Each row was made from one path, in order. Every step used is in the known rows, and no mark comes twice. Write each row's path.
In the rows, 128 means zero.
Known rows
c/j/f/v/g: [126 121 200 138 112 164  98  67 138 100 109 118 130 112 120 110  96 113
 119 116 146 127 126 182  87  94 147  67 166 129 108 111  86  79 117 133
 166 102 116 143 147]
e/c/j/f/v/g: [144 114 235 156  95 165  76  59 149 104 100 111 113 117 129  89  93  96
 114 112 152 134 135 195  63  88 128  54 195 164 117 114  68  69 126 137
 178 122 134 148 152]
e/v: [148 125 154 138 132 110 114  99 134 136 144 123 120 122 114  80  99 137
 142 103 177 112 123 147 117 101 139 107 144 131 105  98  89 108 142 121
 149 124 141 133 141]
j/f/v/g/x: [115 134 211 107 101 166 115  91 123 130 119 124 127 120 115 113  88 147
 136 118 132 123 125 149 126  77 155  89 135 102 100 119 114  85 117 137
 149 106 120 159 135]
z/f: [136 152 104  96 161 105 139 108 126 138  97 142 130 121  84  95  96 129
 113 123 148 102 142 133 137 116 177  80 103 109 108 116 116 122 135 131
 169  93 121 106 134]
a/h/f/v/g/w: [147 108 156 130 139 102 152 111 135 159 100 145 149  89 154 146 113 157
 180 117 151 112 148 119 161 120 152 125  46 107 100 121 112  67 137 113
 158 138 128 124 103]
v/f/h: [127 156 148 102 147 131 114  83 154 101 127 120 144 137 114  95 109  99
 103  89 135 116 138 127 140 126 180  75 161 112 147  51 111 115 113 118
 135 106 121 128 150]
w/g: [137 146 111 100 140 108 121 130 125 127 111 132 121 137 125  78 108 188
 134  86 174 105 122 102 128 101 134 153 140 115 118 132 125 101 101 126
 138 118 124 134 117]
w/g/x: [128 152 147 103 126 110 132 122 115 139 107 126 102 143 137  74  93 250
 141  76 169 119 114  92 129  87 129 178 136 112 111 151 144  91  99 120
 128 118 138 150 114]
s/h: [130 141 127  99 158 125 125 118 116 146 102 128 134 112 114 146 127 100
 160 106 140 105 144 125 153  98 157 111 102 132 110 101 127 105 127 132
 131 135 120 175 130]
f/b: [137 119 106 114 153  98 149  98 131 131  88 157 124 116  86 111 125 127
 125 119 150 128 118 125 151 122 169  98 115 117 111  99 102 110 119 103
 134  74 106  85 146]
e/c/j/f/v/g/h: [134 109 234 162 112 164  74  68 147 101  92 127 109 114 130 104  72 114
 112 106 140 134 131 201  41  81 132  73 175 164 131 120  74  66 129 135
 170 132 134 155 149]
h/g/q: [108 162 125 123 132 113 135 133  90 130 109 128 112 141 102 112 120 194
 119  99 165 136 110  99 170 106 139 168 114 111 129 121 121 116 105 122
 140 108 112 180 123]
e/v/g: [151 125 162 135 141 120 107 102 146 131 152 119 118 133 115  98  88 115
 157 121 180 113 120 154 115  85 139 102 148 128 101 103  89 101 133 136
 140 125 143 109 125]
j/c/e/v/g/q: [136 125 213 172 112 160  78  69 136 107 159 133  91 122 128  79  90  97
 127 113 174 151 115 190  51  78  85  92 198 165 145 136  69  57 124 133
 179 127 153 129 144]
c/j: [141 127 148 151 132 122 111  80 135 110 105 128 126 119 118 101 111 141
 129  97 163 128 125 152  75 121 149  98 156 132 118 102 102  91 123 115
 157 113 123 137 140]
a/h/f: [136 119 117 136 146  95 142 126 138 160 106 135 160  99 127 146 144 129
 171 108 155 118 141 106 158 137 150 122  49 111 120  83 111  92 140 106
 157 143 124 134 115]
q/g/v/f/z: [ 74 169 156 119 156 101 128  98 144 133 101  97  81 136 121 108 122 187
 123  98 137 111 124 121  96 112 153 132 174 108  88 144 134 121 112  99
 118 101 138 130 143]
f/z: [150 136  98  99 157 120 151  83 126 159  94 129 133 114  99 107 107 160
 134 110 159 112 137 120 151 115 149  85 124 116  87  76 108 126 124 102
 131  99 120  62 144]
s/h/g: [124 151 107  97 152 123 132 117  96 137 101 124 141 113 113 148 138 123
 137 107 156 108 138 122 202  93 159 126  84 135 109 107 122 109 113 141
 135 135 114 199 127]
f/h: [154 138 120  95 158 126 146 107 139 134  99 134 141 132 112  87 111  95
 126  90 154 122 146 116 156 130 165  97 125  97 144  26 114 125 135 115
 130  96 123 110 139]
z/f/h/g/w: [144 165 112  77 169 112 169  92 122 135  69 139 135 125 104  81  89 149
  81 108 160 112 144 126 205 110 186  94  87  99 123  76 115 128 128 132
 160  81 124 103 134]
c/e: [154 130 146 144 124 131 103  83 120 114 121 148 134 119 113  93 113 125
 135 104 160 138 134 158  85 107 125 101 162 140 133  90 108  81 122 117
 163 125 130 138 126]
f/h/a: [146 138 126 103 179 112 147 115 134 138 116 124 170 119 113  92 120  95
 130  99 156 107 131 110 189 127 166  91 104 110 134   4 112 130 141 107
 122 110 121 132 138]
v/f/h/s: [133 154 139 104 165 120 115  91 158 113 136 104 157 140 111  93 114  93
 106  96 127 105 134 122 161 123 166  85 149 127 134  37 115 125 107 117
 131 122 118 136 146]
e/c/j: [155 118 192 166 110 131  87  69 144 112  96 120 110 122 129  79 107 120
 120  94 165 133 135 172  55 110 128  79 185 167 126 105  81  80 133 120
 172 131 140 146 148]
e/c/j/f: [134 128 222 163  95 156  71  61 150 109  94 109 117 122 120  83 108 107
 105  96 155 138 126 181  55  95 129  63 194 165 129  90  74  82 130 126
 175 132 135 161 161]
g/h/f/b: [116  89  88 153 176 100 148 134 122 156  84 182 107 101 104 161  99 169
 127 108 128 129 121 116  94 125 171 137  37 103 136 112 122  99 140  85
 138 117 108  98 125]
x/g/h: [124 140 115 118 157 102 130 139 123 131  82 148 107 129 122 128  83 215
 121  82 131 109 121 116  78 109 147 185 105 103 153 155 130  95 127 118
  99 140 134 170 123]
w/g/v/f: [103 163 121 109 158 110 109 124 151 117 107 110 106 148 132  57 112 195
 124  69 160 106 115 110 111 114 131 142 196 126 121 146 129 102  85 119
 140 124 132 143 135]
v/f/b: [112 140 136 117 144 109 117  78 146 100 120 139 131 124  93 114 118 124
 101 112 132 121 115 133 136 120 184  76 152 127 120 111 102 104 101 109
 138  90 108 106 156]
v/f: [113 156 150 123 129 119  99  89 143 102 142 126 139 131 109 109 111 137
 118  98 135 110 125 129 105 118 176  88 161 121 123 105 119 101 107 121
 145 125 118 153 142]
x/g/v/f/h/s: [120 163 124 105 176 102 133 121 161 134  90  85 113 151 127  73 119 164
 109  74 129 105 126 111 135 131 130 142 181 121 140 112 123 116 106 109
 104 131 142 156 146]
v/f/z: [124 155 132 106 147 126 121  65 144 121 123 116 138 121 103 110 104 151
 110 105 138 108 130 131 136 113 167  66 160 126 101  92 106 116 106 109
 135 110 118  89 154]
w/g/h: [120 140 105 111 164 108 118 145 123 123  98 157 114 133 127 101  76 217
 130  77 155 105 117 108  94  94 140 185 112 116 140 143 134  97 105 125
 125 134 123 146 114]
j/f/b: [104 136 154 111 126 139 119  89 137 128  92 136 139 119  76 116 126 109
 105 119 138 133 107 139 145  98 167  76 132 112 115  75  96 112 117 114
 141  85 104 119 163]

Write each row's path
[ 87 124 138 149 152  93 132 143 112 149 103 151  80 116 126 171 105 198
 135 107 131 116 127 107  59 106 166 183  54  83 118 150 148 103 144  97
 124 126 128 157 106] -> q/g/h/f
[102 161 194 125 118  90 132 101 117 137  99 136  88 128 139 123 102 230
 138  98 152 114 120 108  84  88 166 179 117  87  91 153 152  95 130 109
 119 117 141 165 112] -> q/g/w
[113 153  90 125 150 105 139 121 115 132  94 122 121 136 110  83 138 182
 126  88 173 121 119 117 162 127 149 135 135 117 113 105 123 115 105 120
 150 119 120 175 132] -> h/g/v
[146 132 190 160 117 136  78  57 139  95 158 125 127 119 122  77  97 118
 115 104 164 132 124 186  83  93 119  81 202 165 128 102  78  79 121 121
 169 135 146 138 144] -> c/e/v/f
[139 163 112  76 166 116 173  98 114 138  78 129 127 130  97  83  93 150
  85 108 155 119 143 121 212 110 180  95  85 100 124  80 117 132 127 131
 156  73 128 111 136] -> z/f/h/g/x
[144 144 123 114 171  84 129 123 145 143 116 116 188 117 116 119 134 120
 176 110 146  98 133 115 184 120 133 139  79 142 111  61 115 108 119 124
 136 154 123 167 121] -> a/h/s
[118 151 103 106 163 105 126 140 140 138  92 120 103 146 131  54 114 199
 142  72 173 108 119 104 117 114 121 159 173 119 116 138 131 106  97 117
 137 120 132 135 126] -> w/g/v
[109 154 102 103 170 121 137 125 107 146  85 112 126 121 117 129 144 132
 144  96 154 110 136 123 192 103 148 130 110 138 107 111 127 112 109 133
 136 136 120 201 134] -> s/h/g/v
[131 143 166 120 134 126 125 108 130 140 122 132 111 145 118 124  89 174
 169 115 156 131 119 119 110  85 154 131 124 102 104 117 141  88 114 131
 122 120 136 129 105] -> v/g/x
[ 94 159 194 122 114  96 137 112 106 140 112 121  77 137 128 124 108 230
 145  99 145 126 119 101  93  88 156 181 115  89  93 159 156 100 127 110
 113 105 145 178 114] -> q/g/x
[ 79 145 155 135 170  83 124 140 109 128 118 144 112 116 121 155  99 198
 138 108 133  99 110 114  84  93 166 183  73 104 113 131 146 111 137 107
 106 133 129 193 113] -> q/g/h/a
[101 153 114 105 167 103 122 117 154 115  93 118 101 143 123  60 117 188
 114  79 157 113 108 113 130 113 137 135 191 131 118 149 118 103  81 111
 134 102 124 113 143] -> w/g/v/f/b
[139 146 169 121 137 118 120  99 141 136 109 147 125 137 129 120  82 175
 163 114 162 119 119 125 100  86 165 129 128 101 103 112 137  81 117 131
 130 132 132 117 102] -> v/g/w
[106 159 133 114 172 121 122 103 167 122 101 109 119 145 118  67 118 122
 121  74 137 120 132 128 120 140 159  89 194 115 138  66 121 119 111 106
 136 111 131 132 157] -> g/v/f/h
[124 160 144 112 132  95 148 108 112 129  99 127 160 119 129 122 128 202
 155  93 166 125 123 109 206 107 149 161  73 124 119 101 119  91 110 128
 137 135 130 195 118] -> a/h/g/x
[106 164 131 116 150 104 121 118 152 126  91 101  99 145 126  83 117 193
 117  74 134 111 120 117  94 128 138 143 190 114 136 159 125 100 107 113
 113 130 143 167 143] -> x/g/v/f
[105 161 130 101 155 126 134 134  87 144  97 119 118 122 111 153 131 142
 138 105 147 122 128 109 199  86 140 156  93 133 119 124 124 112 110 135
 129 127 114 206 128] -> s/h/g/q
[104 163 105  93 178 129 139  98 117 142  87 100 128 116 114 134 137 140
 124  99 146 107 136 129 206  99 151 104 128 147  96 110 117 119  98 126
 131 130 119 164 149] -> s/h/g/v/f/z
[ 91 144 142 132 172  84 122 140 117 134 112 135 103 131 117 150  97 193
 138 109 126 100 119 113  81  93 152 198  79 108 110 132 151 115 127 111
 107 136 127 182 110] -> q/g/h/s
[ 84 159 150 127 150  90 130 129 132 140  96 113  79 140 122 104 129 181
 146  95 150 115 126 115  82 115 149 161 152  95  99 143 145 115 126 105
 123 107 139 164 126] -> q/g/v
[137 120 168 109 137 132 135 123 113 129 121 141 103 123 122 114  81 145
 160 124 140 118 138 134 128 100 139 126 131 107 106 156 114  89 120 132
 143  91 117 128 115] -> f/v/g/q
[121 117  91 130 164 107 128 153 120 147  99 157 106 121 135 120  90 218
 130  83 154 111 122  96  94 105 139 180  75 107 135 145 135  94 116 109
 138 140 122 127 106] -> w/g/h/f
[118 130 181 106 102 155 112  94 122 125 116 129 141 108 106 100 104 127
 123 110 133 113 133 148 129  99 159  76 136 107 107 103 102  97 125 129
 161 105 110 168 150] -> j/f/v
[148 102 135 115 168 120 132 124 122 128 122 152 130 113 123 126  69 145
 160 127 127  93 142 147 119  98 152 128  91 121 104 133 121  89 120 135
 138 124 113 138 110] -> f/v/g/h/s
[108 127 120 142 187  96 121 139 117 133 118 163 154 107 110 137  86 181
 144  99 134 100 108 121 100 108 166 147  68 124 133  82 133 107 138 108
 122 152 117 181 123] -> g/h/a
[ 97 166 108 126 146 110 122 106 128 112 111 113 124 140 112  85 135 180
 108  87 161 118 115 123 157 126 159 119 158 125 119 112 120 111  92 122
 152 124 119 183 141] -> h/g/v/f
[105 155 123 112 160  96 134 111 155 124  78 109  95 141 116  87 122 185
 106  83 131 117 114 120 116 130 143 135 185 118 133 162 114 102 103 105
 107 108 135 137 152] -> x/g/v/f/b
[149 103  83 134 149 117 161 102 123 192  99 131 118  99 110 135 129 154
 136 117 157 120 143  99 142 133 149  84  68 100  88  82 111 117 142  81
 152 113 118  49 128] -> h/f/z
